Each row comes from the steps of one walk. Every step used is in the known rows, and no mark comes twice. Write the walk behind each row, first mark first.
Known rows:
K > C > N > A > W: [ -1  -2  -1  -1  -3   0 -21 -14   1 -20  15  -3  -2  11   1  -1   4 -10
  -9  -7  -7   3   0  -2]
K > P: [ -1   3   0   6   4   4   6   4   4  -2  -1   1 -16   2  -1  -5  -1   9
  -2  -4  -4   2   1  -1]
D > W: [  1  -2   0  -2   1  -1  -3   3  -2   9   2  -2  -9   2  -1   1   6  -3
  -4 -17  -6   2   2   3]
P > W: [  0   4  -2  -4   0  -1  -1  -1  -2   1   1  -4  -4  -4  -3  -8   4  -4
  -8 -21  -5   3   1   3]
D > W > P > K: [ -2   7   0  -1   5  -5   3   4   1   0  -6  -1 -22  17  -3   1   8  17
  -8 -20 -11   6   3  -1]
K > P > W > C > N > A: [ -1   7  -6   5   8  -2  -7 -22   0  -1   6   0 -17   1  -2 -15  -7 -13
 -20 -12 -18   1   3  -1]
K > C: [ -2   2   0   0  -4  -1  -6   8   3 -12   4  -1  -3   2   1   1  -2   8
   9   0   5   1   2   1]
N > A > W > P > K: [ -5   5   0  -2   2  -4  -7  -1   1 -23  -1  -1 -14  16  -2  -3   3   4
 -16  -4  -7   6  -5  -6]
K > C > N: [  2   2  -1   2  -1   0  -9 -13   2  -6   8  -1  -1   9   1   2   2   7
   5  -5  -4   1   6   0]
D > W > P > K > A: [ -3   9  -3  -1  12  -3   4   4   2   1  -4  -3 -11  29  -4   4   1  28
 -14 -30 -14   4   6   0]
W > C > N > A > K > P: [ -1   4  -5  13  13   1  -1 -18   8  -5  14   3  -8  22   1  -9 -15  -2
  -9  -3 -11  -1   9  -4]
K > A > W > C: [  1  -1  -6   4  13  -1 -13  -9  -1 -10   5  -2   5  14   0   7 -17   1
  -6 -13 -11  -2   2   1]
C > K: [ 2 -5 -1  3  0 -3  4 -5  7  1  5  0  6  6 -2 -2  3 -3  0  2  4 -1 13 -2]
W > P > N > A: [  1   5  -2  -3  -2  -3   7  -5   1 -15   3  -1 -12   0   0  -9   7 -11
 -16   5  -5   5 -12  -3]
C > N > A > W > P > K: [ -2   4  -2   1   5  -3  -9 -21   1 -17   4  -1 -13  23  -2  -2   8   3
 -22 -10 -16   6  -1  -6]
A > W > C > N: [  6  -4  -5   6   9  -3 -17 -30  -3  -5   8  -1  -5   9   0   5  -7 -12
  -4  -9 -16   0   3   0]
P > K > C > N: [ -1   7  -4   2   1  -2 -12  -7   5  -8   6  -1  -3  19   0   3  -1  20
   3 -13  -7   1   8  -1]
D > N > A > K > C: [ -3   2   0   1   3   1  -6  11   7  -6  17  -1  -1  17   3   0  -1   2
  -6 -11   2   2   7   0]
P > W > C > K > A: [  2   3 -10   3  11  -7  -2 -13   5   2   6  -2  11  11  -4  -5 -13  -1
 -10 -21  -7  -3  17   2]
W > P > K > C > N > A: [ -5  10  -2   1   0  -6  -6 -11   5 -19   3   0 -11  22   0  -3   3  16
  -9   2  -6   5   3  -6]
A > W: [  1  -4   0   0   1   2  -9  -3  -1 -10   5  -2  -4   4  -1   2   3  -5
  -4 -12  -5   3  -2   1]
P > W > C > N > A: [  1   4  -6  -1   4  -6 -12 -26  -4   2   7  -1  -1  -1  -1 -10  -6 -22
 -18  -8 -14  -1   2   0]
K > C > N > A: [ -2   2  -1  -1  -5  -1 -12 -11   2 -10  11  -1   2   7   2  -2   1  -4
  -5   5  -2   1   2  -2]
K > A > W > C > N: [  5  -2  -7   7  15  -1 -16 -30  -2  -4  10  -2   6  21  -1   8 -13  -1
 -11 -18 -20  -2   6   1]
C > K > P: [  0  -2  -1   9   3   1   9  -1  11  -1   4   1 -10   8  -3  -8   1   6
  -1  -3   0   0  14  -2]

Write each row's walk:
[  1  -1   1   2   3  -1  -6 -27  -2 -15   7  -2 -11  13  -1  -3  11 -10
 -20  -1 -13   6  -2  -5] => C > N > A > W > P
[ -3  -4   1  -3  -2   1 -12  -1  -1 -14   7  -2  -1   2   0  -3   1 -17
 -13  -2  -3   2  -6  -2] => N > A > W
[ -1  -5  -4  10   6  -3  -8  -8   8 -16   9   2 -13   8  -2  -8 -11 -16
 -11   3  -6   0   9  -5] => N > A > W > C > K > P
[ -2   8  -2   6   9   5   8   7   8  -5  10  -2 -15  15  -4 -16   0  13
  -6 -36  -6   6   8   2] => A > K > P > W
[ 1 -3 -4  4  6 -1  5 -5  8  2  6 -1 17 17 -3  1 -4  8 -7 -8  0 -3 15 -1] => C > K > A
[  1   2  -5   6   9  -4  -6 -21   4  -2  14   2   8  20   2  -4 -14 -11
  -7   1  -7  -3   8  -4] => W > C > N > A > K
[  1   6  -7   3   9  -5  -8 -22   2  -2  15  -1   3  15  -1 -12 -10 -14
 -15 -19 -12   0   8   0] => P > W > C > N > A > K
[ -2   3   0   3   2   1  -2  11   8 -15  12  -1   2  19   1  -1  -5  16
  11 -11   7   2   8   1] => A > K > C
[  1  -8  -4   3   2  -7 -14 -13   4 -14   9   1   3   5  -1  -3 -10 -25
  -9   8  -2  -2   7  -4] => N > A > W > C > K
[  1   2   2   0   4  -3   6  -3  -2   2  -2  -1 -20   7  -2   0  12   4
  -6 -11  -8   7   2   0] => D > W > P
[ -5   7  -3  -1  -2  -3  -9  13   5 -14   1  -1  -4  13   0   2  -5  22
   8  -9   2   1   4  -1] => P > K > C
[ -2   9  -1   1   4  -5   6   0   3 -10  -7   1 -13  15  -2   0   2  20
  -3  -2  -4   4   1  -4] => W > P > K
[ -8   7   0  -2  -1  -5 -13   7   4 -35   3  -2 -16  19  -1  -2   2  12
  -8  -4  -2   8  -4  -5] => N > A > W > P > K > C
[  5  -7  -8   1   0  -7 -13 -14   5 -17  15  -1  -2   3  -1  -7  -8 -32
 -15  -2  -7  -1   0  -3] => P > N > A > W > C > K
[  7   0  -8  11   7  -3   5  -9  11  -6   8   1 -16   4  -2  -9 -10  -7
  -2  -5  -8  -1   8  -1] => W > C > K > P > N
[  0  -1  -1   0  -1   0  -5 -18  -1   2   7   0   4   5   1  -4   3 -12
 -15   5  -6  -1   0  -3] => C > N > A
[  5   5  -2   0   1  -2  10  -7   1 -10   1  -1 -15   2  -1  -4   8   0
  -7  -4  -7   6  -8  -1] => W > P > N
[  1   6  -2   0   3  -2  11  -1   7 -18  12  -1  -7  16   0 -11   3  -3
 -14  -5  -2   6  -6  -4] => W > P > N > A > K
[ -5   6  -4  -2  -3  -3 -15  -5   4 -12   8  -1   0  17   1  -2  -3   9
  -7  -4  -4   0   4  -3] => P > K > C > N > A
[  3  -3  -3   3   6  -3 -14 -10  -3 -11   3   0  -7   2   0   4 -11 -11
   0  -3  -8   0  -1   0] => A > W > C
[ -3   3   0   0   6  -3  -8  -3   0 -10   2  -2 -21  17  -1   2   8   0
 -25 -14 -15   6  -3  -3] => D > N > A > W > P > K
[ -3   0   3  -1   0  -2  -3  -7  -1 -21   2  -1 -13   6  -1  -4   7  -9
 -15   4  -5   6  -7  -5] => N > A > W > P
[ -2   5  -4  -2  -3   0  -4  12  10 -22  20  -2   1  14   2  -9  -3  -3
  -4 -11   4   3  -3   0] => P > N > A > K > C
[  3  -2  -7  -2   1  -4 -16  -9  -2 -19  11  -2  -7  -3   1  -4 -10 -29
 -15  -4 -11   1 -12  -1] => P > N > A > W > C
[  2  -1  -4  13   8  -4   4  -8   9  -3   3   3 -12   6  -2  -6 -13   1
   2   5  -3  -2  15  -3] => W > C > K > P
[  1  -1  -5   4  -2   1   7   0  12  -8  11   0 -11   4  -2 -15   3 -13
 -16  -3  -3   1   2  -3] => C > K > P > N > A
[ -5  11  -1   1   1  -6   0   8   5 -21  -4   0 -15  17   0   1   0  29
   5  -2   0   6   3  -3] => W > P > K > C
